What can hang from each mark:
Q_535: Q_8 Q_146 Q_213
Q_282: Q_146
Q_872: Q_146 Q_213
Q_213: Q_829
Q_146: Q_282 Q_310 Q_535 Q_795 Q_845
Q_829: Q_8 Q_146
Q_8: Q_310 Q_872
Q_845: Q_146

In the rows, zero is written as 128.
Known rows, with every way that one mark hangs from another:
(Q_535 Q_8 (Q_146 Q_282 Q_795) (Q_213 Q_829)): [131 145  99 154 113 156 132 105 115 106 138 134 171 101 105 134 122 138
 123 140 139 120 131  97  97]
(Q_872 (Q_146 Q_282) Q_213): [128 126 111 146 150 128 150 105  66 135 129 112 138 125 119 109 120  95
 142 132 131 117 124 142 114]
(Q_829 (Q_8 Q_872)): [141 137  99 158 137 131 124 145 117 138 122 136 155 126 129 145 131 114
 108 139 123 113 137 139 146]
(Q_146 Q_310 Q_795): [119 132  90 156 128 153 127 147 115  99 121 115 142  98 121 130 128 130
 123 110 154 121 136 123 134]
(Q_872 (Q_213 (Q_829 (Q_146 Q_310 Q_845)))): [132 123  88 152 141 113 134 131 143 135 132 119  78 104 137 122 143 132
 148 118 157 118 151 126 120]
(Q_535 (Q_146 Q_282 Q_310) (Q_213 (Q_829 Q_8))): [134 147  92 154 113 166 104 116  87 135 134 121 129 128 131 123 132 122
 124 144 146 121 145 115 128]
(Q_829 (Q_8 Q_310 Q_872)): [138 145 118 159 135 150 110 137 120 154 126 132 136 123 125 152 136 113
 115 146 118 116 138 145 141]
(Q_872 (Q_213 Q_829)): [132 142  96 155 127 101 157 131 125 141 133 121 116 107 133 132 141 127
 146 123 135 111 142 127 113]
(Q_845 (Q_146 Q_795)): [132 141  98 158 119 121 157 139 173 108 118 115 170 132 109 108 126 118
 120 120 134 114 128 120 130]
(Q_829 (Q_146 Q_310)): [133 122  99 157 135 158 116 129 177 122 127 113 109  97 131 116 127 128
 136 126 157 116 147 129 157]
(Q_535 Q_213): [136 157 115 155 125 156 152 115 115 122 124 121 142 108 129 121 115 134
 145 139 136 109 138 129 125]
(Q_845 (Q_146 Q_282 Q_310 (Q_535 Q_213))): [130 136 101 153 130 152 110 117  59 141 124 109 140 156 113  80 131 108
 110 128 142 121 133 122 116]
(Q_8 Q_310 (Q_872 Q_213)): [132 144 135 156 131 159 142 116  89 156 128 129 104  92 123 134 133 112
 133 143 112 115 135 137 119]
(Q_213 (Q_829 (Q_8 Q_872) (Q_146 Q_310 Q_845))): [139 123  76 153 151 140  90 154 171 146 128 132  94 114 143 144 151 132
 112 118 160 123 155 128 154]
(Q_213 (Q_829 (Q_8 Q_872) (Q_146 Q_282))): [141 127  90 153 146 147 113 147 163 166 134 130 128 125 133 157 151 124
 101 132 146 124 147 127 158]
(Q_282 Q_146): [142 153 114 154 128 123 137 128 132 103 125 118 130 110 138 112 117 129
 129 125 136 113 138 130 144]
(Q_829 Q_8 (Q_146 Q_795)): [141 113  93 154 139 127 127 149 204 122 129 127 153 133 111 161 131 119
 115 139 152 124 145 136 160]
(Q_535 (Q_146 Q_282 Q_845) (Q_213 (Q_829 Q_8))): [139 140  85 151 122 160 119 114  98 131 129 130 126 134 132 123 128 130
 132 139 152 121 146 117 115]
(Q_8 Q_872): [135 142 106 158 134 161 145 132 116 131 119 134 144  91 133 128 125 119
 118 128 124 111 133 127 140]
(Q_872 (Q_146 (Q_535 Q_213))): [133 139  96 146 149 146 124 110 101 132 127 123 160 122 119 114 118  98
 139 138 134 109 130 143 122]
(Q_213 (Q_829 (Q_146 Q_310 Q_795 Q_845))): [128 123  72 152 143 149 116 151 190 123 127 121 101  96 135 139 146 144
 129 102 176 125 152 119 141]
(Q_213 (Q_829 (Q_8 Q_310 Q_872) (Q_146 Q_535))): [140 129  91 152 144 142  96 145 180 179 139 135 117 123 125 166 159 116
 108 140 141 122 151 136 149]
(Q_146 Q_535 Q_795): [124 122  79 152 133 135 141 144 111 118 124 129 173 117 105 143 131 115
 116 120 147 120 133 127 117]

Rows:
[142 141 103 146 143 132 118 119  81 107 123 127 108 128 134 102 117 129
 128 125 151 119 144 132 117]
(Q_282 (Q_146 (Q_535 Q_213) Q_845))
[149 105  90 147 160 151  98 132 129 144 124 144 117 139 122 139 133 112
 106 148 150 124 153 139 140]
(Q_829 (Q_8 Q_872) (Q_146 (Q_535 Q_213) Q_845))
[136 145 119 161 113 136 119  99 124 130 138 142 131  79 113 127 129 119
 137 150 109 109 133 113  98]
(Q_535 (Q_8 Q_310 (Q_872 (Q_213 Q_829))) Q_146)
[121 128  88 149 134 160 115 135  67 113 125 123 143 115 110 130 129 120
 116 125 155 126 138 123 116]
(Q_146 Q_310 (Q_535 Q_213) Q_795)
[134 151  91 153 104 157 154 121 164 111 131 130 156  97 121 139 125 129
 137 140 142 116 140 107 124]
(Q_535 (Q_146 Q_795) (Q_213 Q_829))
[138 124  97 147 152 123 111 133  86  87 122 140 135 111 117 121 121 129
 103 114 145 126 135 121 109]
(Q_282 (Q_146 (Q_535 (Q_8 Q_872)) Q_795 Q_845))
[132 141 101 149 135 176 131 128 139 137 133 117 118 106 128 138 136 140
 125 127 161 125 146 116 138]
(Q_535 (Q_213 (Q_829 (Q_146 Q_282 Q_310 Q_795))))
[120 114  81 154 121 178 120 124  81  92 118 121 132 109 119 108 119 121
 125 114 165 128 136 111 117]
(Q_535 (Q_146 Q_282 Q_310 Q_795 Q_845))
[134 105 105 150 153 168 105 137 146 142 128 122 114 145 107 157 137 125
 113 133 165 137 146 141 139]
(Q_829 (Q_8 Q_310) (Q_146 Q_282 Q_795 Q_845))
[133 143 111 155 126 126 125 118 129 121 129 125 169 139  90 111 128 118
 117 138 127 116 127 120  98]
(Q_845 (Q_146 (Q_535 (Q_8 Q_310) Q_213) Q_795))
[137 132  79 156 138 123  98 152 194 147 135 120 113 121 138 149 151 132
 122 124 157 119 154 130 158]
(Q_213 (Q_829 Q_8 (Q_146 Q_310)))
[140 129  92 151 153 127 107 137 107 143 124 137 165 136 122 140 130  92
 106 142 122 114 133 147 142]
(Q_829 (Q_8 (Q_872 (Q_146 Q_535))))
[133 131  96 143 145 145 103 133  65  88 121 124 104 121 127 108 121 130
 116 114 164 130 144 125 118]
(Q_282 (Q_146 Q_310 (Q_535 Q_213) Q_795 Q_845))
[141  97 108 148 151 146 134 140 122 145 130 132 139 137 108 160 136 103
  91 146 143 135 141 133 150]
(Q_829 (Q_8 (Q_872 Q_213)) (Q_146 Q_282 Q_795))
[127 138  96 159 120 129 133 142 149 104 117 110 150 128 113  99 130 119
 117 114 142 117 131 118 133]
(Q_845 (Q_146 Q_310 Q_795))
[137 142  91 145 144 136  91 129  73 111 126 122  83 121 144 101 131 136
 124 113 162 124 150 126 120]
(Q_282 (Q_146 Q_310 (Q_535 (Q_213 Q_829)) Q_845))
[131 124  99 151 136 125 136 128 124 148 137 114  94 110 131 127 145 125
 136 124 152 121 147 124 126]
(Q_872 (Q_213 (Q_829 (Q_146 Q_282 Q_310))))
[131 100  90 143 155 181 128 122 108 127 125 126 126 130 107 131 127 125
 116 126 176 134 145 125 122]
(Q_829 (Q_146 Q_282 (Q_535 Q_213) Q_795 Q_845))
[122 129  97 149 139 180 100 115   4 144 128 115 126 132 120 106 130 117
 114 129 153 126 138 126 112]
(Q_146 Q_282 Q_310 (Q_535 Q_213))
